Each row was made from one path, in order. Every step used is in the known rows, and no mark comes twice. Write each row's path.
Known rows:
d > m > r > g: [-0.078 -1.699  7.184  0.010  1.006  0.089  0.001  0.377  3.480  3.394
 -1.311 -1.605 -0.541 -0.979  2.480  0.577  0.040  1.262  0.400 -2.028
 -0.427 -5.164  3.741 -0.626 -0.704  2.781 -1.657]
h > m > r > d: [-1.272 -2.407  7.724  0.114  3.397 -0.851 -1.975  0.916  2.594  3.399
 -0.705 -0.120 -3.129 -1.161  2.909  0.319  1.214  1.739  1.173 -2.144
 -1.960 -3.654  2.986 -1.072 -0.676 -0.254 -0.345]
u > m > r: [-3.575 -1.713  2.550  1.827  0.622 -0.717 -0.806  0.832  2.354  3.414
  0.834 -0.088 -4.966 -0.702  2.931  0.452 -0.251  0.038 -0.901 -0.211
 -0.949 -4.613  2.103  2.050 -1.175  1.626 -2.904]
r > g > m > a > u: [-0.258  1.425 -1.111 -0.250  3.191  0.325 -1.029  0.733  2.932  5.471
 -2.675 -2.148  3.433 -0.766  2.436  0.647 -1.162  1.810  0.640 -6.292
 -2.248 -2.899  2.238 -1.879 -1.512  2.748 -3.414]
u > m > r > g: [-3.137 -2.716  3.289  0.902  1.589  0.628 -1.064  0.735  2.788  4.285
 -0.116 -1.944 -5.253 -1.083  2.712  0.810 -0.227  0.469 -1.406 -1.311
 -1.689 -4.279  2.042  1.568 -2.296  1.952 -3.857]
u > m: [-4.284 -0.921  0.202  0.706 -0.493 -0.471 -1.262  0.521  2.070  3.221
  0.275  0.873 -4.585 -0.210  0.218  0.245 -0.348 -0.891 -0.684 -0.051
 -0.324 -0.185  1.646  1.468 -1.635 -0.445 -2.140]
g > m > r > d > a: [-0.523 -1.358  3.418  2.108  0.586 -1.176 -1.942  0.164  3.829  3.079
 -1.678  0.387  1.078 -0.559  1.340  0.556  0.526  2.899 -0.169 -3.745
 -1.726 -3.638  0.911 -2.122  0.760  0.595 -3.272]
d > a > g > m: [-1.508  0.095  0.255  0.417  0.114 -0.875 -0.887 -0.175  3.455  0.201
 -2.422 -0.495  2.150  0.092 -0.421 -0.155 -0.488  0.085  0.278 -2.485
 -0.666  0.214  0.329 -2.524  1.069 -0.208 -1.845]
h > m: [-2.344 -0.830  5.321 -0.569  1.727 -1.765 -1.222  0.016  2.109  2.655
 -0.391  0.865 -2.246 -0.373  0.679 -0.193  0.520  0.054  1.385 -0.468
  0.605  0.356  2.490 -0.364  0.337 -0.640  1.227]
u > g > m > a > r: [-0.939 -1.336 -3.117  0.631  2.831  0.123 -0.267  0.905  2.884  3.765
 -0.674  1.413  2.011 -0.900  6.626 -0.176 -0.799  0.617 -0.298 -4.700
 -0.804 -4.128  2.140  0.300 -1.214  0.471 -4.566]
r > g: [-0.615 -1.167  0.301 -0.966  0.241  0.405 -0.911  0.372  2.061  3.659
 -1.613 -0.958 -0.235 -0.646 -0.183  0.745  0.000  1.138  0.067 -1.468
 -0.671 -0.835  1.222  0.047 -2.027  0.725 -1.211]
h > m > a: [-1.055 -1.457  5.061  0.224  3.482 -2.150 -1.407  0.312  2.348  2.873
  0.230 -0.207 -1.805 -0.635  3.528 -0.142  0.040  1.314  1.546 -3.720
 -0.269 -3.736  2.893 -0.739  0.418 -0.183  0.816]
h > m > r > u: [-1.253 -1.755  7.805  0.195  3.469 -1.260 -0.598  0.432  3.098  1.902
 -0.702 -0.361 -2.697 -0.992  3.214  0.172 -0.068  1.427  1.131 -1.823
 -0.243 -3.335  2.869 -0.747 -0.299  2.525 -0.012]
d > a > r > u: [ 0.035 -0.030 -1.516 -0.496  0.879  0.217  1.956  0.167  3.465  1.307
 -2.818  2.248 -1.751 -0.480  3.115 -0.260 -1.084 -0.851  1.101 -2.548
  0.139 -0.052 -0.035 -2.955 -0.942  2.225 -1.053]
h > m > r: [-1.671 -1.552  7.465  0.516  2.916 -2.089 -0.998  0.449  2.543  2.741
  0.133 -0.244 -2.403 -0.781  3.420  0.011  0.597  0.954  1.154 -0.512
  0.003 -4.209  3.001  0.264  0.579  1.349  0.608]
m > r: [-0.304 -0.935  1.626  1.036  0.966 -1.015 -0.424  0.871  1.984  2.909
 -0.184 -0.366 -0.119 -0.781  2.611  0.565  0.118  1.369  0.287 -0.519
 -0.665 -5.895  1.799  1.226 -0.678  2.046 -1.098]
u > g > m > a: [-1.089 -1.762 -0.843  1.606  1.364 -1.125 -2.193  0.323  2.708  4.046
  0.405  0.398  3.305 -0.750  2.766  0.313 -0.461  1.599 -1.109 -4.180
 -0.330 -3.735  2.222  1.493 -0.528 -0.392 -4.450]
r > u > g > m: [-2.119 -1.211 -0.624  0.596 -0.274  0.061 -1.531  0.324  3.092  2.907
 -1.210  1.214  2.629 -0.608 -0.183  0.481 -0.797  0.830 -1.524 -2.216
  0.310  1.333  1.786  0.693 -1.585  0.355 -4.439]
g > m > a > r > d > u: [-0.064 -0.926 -1.602  0.974  2.122  0.282  0.077  1.391  3.616  3.914
 -3.003  1.189  0.577 -0.820  5.848 -0.286 -0.303  1.814  1.910 -6.761
 -2.573 -5.551  3.578 -4.134 -0.513  0.129 -3.325]
u > m > a: [-2.921 -1.582  0.132  1.488  1.518 -0.823 -1.330  0.656  2.121  3.499
  0.824 -0.002 -4.186 -0.616  2.997  0.286 -0.751  0.335 -0.595 -3.342
 -1.122 -4.182  2.037  1.324 -1.374 -0.175 -2.835]
h > m > a > u: [-0.866  1.308  3.005 -0.584  4.982 -1.641 -0.639  0.688  2.422  4.721
 -0.826 -0.397 -1.158 -0.848  3.733 -0.245 -0.723 -0.529  2.206 -3.928
 -0.892 -2.655  3.242 -1.834 -0.253  1.613  0.576]
r > u > g > m > a: [-0.766 -1.994 -0.539  1.286  1.920 -0.248 -1.750  0.603  3.294  3.140
 -0.509  0.235  3.205 -0.969  2.568  0.537 -1.166  2.010 -1.260 -5.348
 -0.365 -2.831  2.251  0.549 -1.624  0.585 -5.079]
g > m > a: [-0.852 -0.534  0.151  1.613  1.309 -1.458 -1.752  0.413  2.366  2.842
 -0.641 -0.173  3.234 -0.278  2.421  0.408 -0.426  3.243  0.501 -4.922
 -0.881 -4.862  1.974 -0.266  0.258  0.493 -2.476]
d > g > m: [-2.050  0.660  0.965  2.140 -1.396 -1.069 -0.735 -0.166  3.152 -0.171
 -1.624  1.276  1.993  0.551 -0.324  0.015  0.452  0.971  0.390 -1.505
 -0.038  0.130  1.605 -1.538  1.180  0.403 -1.647]

Which path is each row?
[-0.719 -1.408  2.253  1.084  1.734  0.453 -0.998  1.561  3.898  1.924
 -3.023 -1.762  1.341 -0.986  2.223  0.113  0.096  1.551  0.633 -3.709
 -3.273 -5.648  3.730 -3.207 -0.392  0.323 -3.788]
a > g > m > r > d > u
[ 0.497 -1.000 -1.324 -0.132  2.832  0.298 -0.536  1.155  1.959  1.004
 -1.118 -1.971  0.759 -0.802  3.043  0.155 -0.964  0.679  0.673 -4.044
 -2.149 -5.884  1.564 -0.678 -1.483 -0.029 -1.356]
m > a > g
[-2.599 -1.035 -0.944  0.750 -0.786 -0.882 -2.004  0.244  2.669  3.736
 -0.272  1.353  2.652 -0.395  0.033  0.307 -0.016  0.565 -1.555 -1.051
  0.416  0.468  1.852  1.662 -0.703 -0.725 -3.657]
u > g > m
[-2.383 -1.796 -0.167  0.327  3.291  1.377 -0.499  1.161  2.923  0.548
 -1.044 -1.885 -4.254 -0.999  3.102  0.198 -1.898 -0.232 -0.248 -4.960
 -2.641 -3.741  1.830 -0.658 -2.946  0.526 -3.836]
r > u > m > a > g
[-1.475 -3.755  6.650  0.588  2.282 -1.237 -1.408  0.997  3.977  5.319
 -0.001  0.759 -3.783 -1.666  3.410 -0.079  0.794 -0.822 -0.058 -1.454
 -0.702 -3.543  5.094 -0.935 -0.443 -0.815 -2.142]
h > m > r > d > u > g
[-1.812  1.820 -2.337  0.541  0.007 -1.360 -0.704 -0.185  3.787  5.154
 -1.356  1.727  2.666 -0.372 -0.207 -0.021 -0.931 -2.237 -1.094 -1.996
  0.596  2.654  1.093 -1.063  0.248  1.216 -3.633]
d > a > u > g > m
[-0.393 -0.767 -2.431 -1.188  0.946  1.624  0.135  1.275  1.917  3.029
 -2.601  1.941 -1.640 -0.839  3.270  0.108  0.327  0.185  1.488 -2.423
 -2.333 -1.192  1.117 -1.919 -2.760 -0.569 -1.585]
a > r > d
[-1.782 -0.804  1.080 -0.001 -0.143  0.076 -1.721  0.180  2.616  3.370
 -2.237 -1.102  2.444 -0.280 -0.527  0.706  0.120  2.539 -0.180 -2.704
 -0.765  0.083  1.434 -0.511 -1.016  0.609 -2.640]
r > g > m
[-2.802 -1.601 -0.440  0.877  2.759  0.543 -1.005  1.050  2.342  1.458
 -0.165 -1.738 -4.064 -0.794  3.266  0.029 -1.263 -0.791 -0.199 -3.777
 -2.559 -4.622  1.775  0.260 -2.126 -0.787 -3.247]
u > m > a > g
[-2.424 -2.591  2.694  1.196  2.054  0.768 -1.268  0.807  3.756  1.646
 -1.100 -1.229 -6.042 -1.087  2.250  0.199 -0.335 -1.179 -0.745 -2.626
 -3.466 -3.579  0.791 -1.819 -1.456 -0.434 -3.956]
u > m > r > d > a > g
[-0.680 -0.005  0.823  2.818  0.646 -1.486 -1.069 -0.054  3.339  0.083
 -1.048  0.305  2.438  0.158  2.372  0.055  0.011  2.454  0.772 -4.645
 -0.749 -4.173  1.978 -1.681  1.235  0.758 -2.340]
d > g > m > a
[-0.892 -0.636  2.113  0.548  2.564  0.740 -0.532  1.147  3.350 -0.282
 -2.824 -2.278  2.410 -0.794  2.508  0.436 -0.852  2.218  0.337 -3.501
 -2.174 -4.411  1.905 -1.220 -1.199  2.801 -3.368]
a > g > m > r > u
[-0.156 -2.294  0.829  0.878  1.509  0.167 -0.368  0.795  2.928  3.257
  0.041  0.304 -0.193 -1.428  2.794  0.700 -0.660  0.347 -1.507 -1.209
 -0.112 -4.101  2.008  2.050 -2.428  2.343 -3.738]
m > r > u > g
[-0.890 -1.695 -1.276 -0.360 -0.072  0.323 -0.634  0.568  2.460  2.959
 -0.592  1.343 -0.004 -0.923  0.102  0.532 -0.798 -0.539 -1.238 -0.998
  0.479  0.626  1.534  1.336 -2.790  0.287 -2.906]
r > u > g
[-1.152  1.328 -3.832 -1.015  0.825 -0.061 -0.233  0.879  2.151  5.583
 -0.725  1.250  0.651 -0.827  0.537  0.211 -0.915 -3.101 -0.608 -0.068
 -0.114  1.191  1.924  1.139 -2.396  0.971 -2.656]
a > u > g
[-0.812 -0.477  2.581  1.580  1.582 -1.085 -0.560  0.183  3.842  0.408
 -1.950 -1.595  1.822 -0.390  2.194 -0.054 -0.417  0.948  0.103 -2.753
 -1.347 -4.457  0.739 -1.893  1.312  1.780 -2.725]
d > a > g > m > r
[-1.429  0.006 -0.871  0.765  0.284  1.397  0.076  0.595  3.468  0.181
 -3.475  2.493 -0.085  0.062  3.097 -0.161  0.667  0.674  1.629 -3.489
 -2.406  0.022  1.433 -4.031 -0.678 -0.491 -2.954]
a > r > d > g > m
[ 0.123 -1.762  2.585  0.094  1.511  0.356 -0.599  0.801  2.469  3.800
 -1.110 -2.113 -0.477 -1.060  2.444  0.892  0.099  2.031 -0.209 -1.662
 -1.239 -5.382  1.703  0.693 -1.577  2.618 -2.145]
m > r > g
[-1.071 -2.095  8.670  1.103  2.621 -0.750 -1.101  0.417  3.579  0.670
 -1.031  0.485 -3.809 -0.724  2.936  0.019  1.514  0.839  1.432 -2.118
 -1.863 -3.107  2.991 -2.680  0.366  0.075 -0.358]
h > m > r > d > g
[-1.933 -0.801 -2.604 -0.493  1.191  1.273  0.382  0.727  3.347  2.577
 -2.309  2.380  1.396 -0.734  3.634 -0.056 -1.041 -0.236 -0.435 -2.688
 -0.083  0.940  1.706 -0.502 -2.193  1.153 -4.740]
a > r > u > g > m
[-2.323 -2.171 -0.994 -0.086  3.189  1.805  0.297  0.999  2.734  4.135
 -1.084 -0.664 -5.729 -1.114  6.567  0.131 -1.056 -0.224  0.019 -4.813
 -2.337 -4.521  1.711 -0.472 -3.281  1.198 -3.951]
u > m > a > r > g
[-0.589 -0.040 -1.986  0.756  2.727 -0.218  0.112  0.900  2.538  2.567
 -1.803  0.799  1.915 -0.443  6.257 -0.168 -0.645  2.113  1.143 -5.250
 -1.335 -5.137  1.884 -1.479 -0.422  1.291 -2.563]
g > m > a > r
[ 0.523 -0.534 -2.803  0.063  2.883  0.131  1.060  1.162  1.963  2.773
 -1.167  0.850 -0.562 -0.804  6.524 -0.163 -0.707  0.826  1.648 -4.003
 -1.259 -5.930  1.580 -0.979 -1.490  1.325 -1.127]
m > a > r
[ 0.651 -1.917 -3.344 -0.405  3.407  1.361  1.018  1.167  2.846  3.099
 -1.021  1.395 -0.802 -1.437  6.739 -0.013 -1.499 -0.376 -0.272 -4.521
 -0.880 -4.057  1.803 -0.028 -3.226  1.388 -3.887]
m > a > r > u > g
[-0.594  0.364  6.392 -0.153  4.185 -1.402 -0.742  0.406  3.818  4.881
 -1.796  0.354 -3.269 -1.147  2.674 -0.081  0.291 -0.893  1.811 -3.071
 -1.722 -1.655  2.219 -3.798  0.303  1.779 -0.301]
h > m > r > d > a > u
[-0.968 -0.617  2.811  1.586  1.237 -0.685 -0.865  0.606  3.130  1.827
 -1.669 -0.512  2.350 -0.544  2.152  0.731 -0.501  3.338 -0.128 -3.072
 -0.814 -4.200  2.027 -0.307 -0.493  3.224 -3.106]
g > m > r > u
[-1.385 -0.416  2.388  1.797  0.970 -1.423 -1.307  0.636  2.669  2.689
 -0.693 -0.341  2.515 -0.355  2.353  0.498  0.154  2.827  0.111 -1.907
 -0.744 -5.009  2.054  0.699  0.441  2.143 -2.526]
g > m > r
[-1.123 -0.392 -0.196 -0.184  0.440  0.341  0.403 -0.204  3.925  2.866
 -3.410  0.519  0.500 -0.217  2.920 -0.101 -0.243  0.649  0.734 -3.754
 -0.480  0.389  0.322 -3.238  0.010  1.620 -2.603]
d > a > r > g > m
[-2.401 -1.076 -0.954  1.141 -1.567 -1.623 -0.913  0.397  3.619  4.408
 -0.790  1.546  1.994 -0.439  0.111 -0.080 -0.224 -0.557 -1.139 -0.894
  1.146 -0.234  3.661  0.284  0.291 -0.560 -3.465]
d > u > g > m
[-0.839 -1.383 -2.925  1.386  1.570 -0.569  0.624  0.924  3.923  4.533
 -1.108  1.697  1.360 -0.921  6.664 -0.609 -0.995 -0.372  0.219 -4.622
 -0.121 -5.000  3.956 -1.162 -0.226  0.680 -4.316]
d > u > g > m > a > r
[-2.082  0.185 -0.573 -0.124  0.708  0.185 -1.190  0.616  2.363  0.445
 -2.302 -1.068  2.910 -0.142  0.064  0.006 -0.353  0.790  0.592 -2.054
 -1.450 -0.802  1.393 -1.038 -0.574 -0.364 -2.065]
a > g > m
[-1.577 -0.343 -0.935 -1.019  1.257  1.270  0.132  0.687  2.800  3.057
 -3.265  0.023  1.130 -0.376  3.382  0.140 -0.195  1.521  0.741 -3.134
 -1.250 -0.463  1.390 -1.705 -1.589  1.451 -2.912]
a > r > g > m
[ 0.464  1.919 -2.799 -0.018  2.967 -0.638 -0.023  1.010  1.845  4.766
 -1.144 -0.336  1.247 -0.760  2.933  0.344 -1.257 -0.148  1.140 -4.052
 -1.386 -4.115  2.046 -0.928 -1.389  2.123 -1.202]
m > a > u
[-1.241 -0.512  1.663  0.882  1.949 -0.115 -0.864  0.964  2.648  0.582
 -1.798 -2.181  2.629 -0.542  2.713  0.272 -0.303  1.697  0.337 -2.243
 -2.123 -5.381  1.877 -0.395 -0.091  1.610 -3.019]
a > g > m > r
[-0.077 -0.890  6.909  0.526  0.581 -0.469  0.550  0.598  3.609  1.481
 -1.351 -0.045 -0.200 -0.807  2.416  0.335 -0.628  0.990  0.535 -2.215
  0.144 -4.912  3.845 -1.107 -0.428  3.174 -1.505]
d > m > r > u
[-2.466  0.163  2.056  0.707  2.125 -0.058  0.081  0.303  3.984  5.767
 -1.206 -1.585 -5.330 -0.960  2.439  0.408 -1.087 -2.164 -0.763 -2.131
 -1.514 -2.146  1.296 -0.935 -1.318  3.922 -3.728]
d > a > u > m > r > g
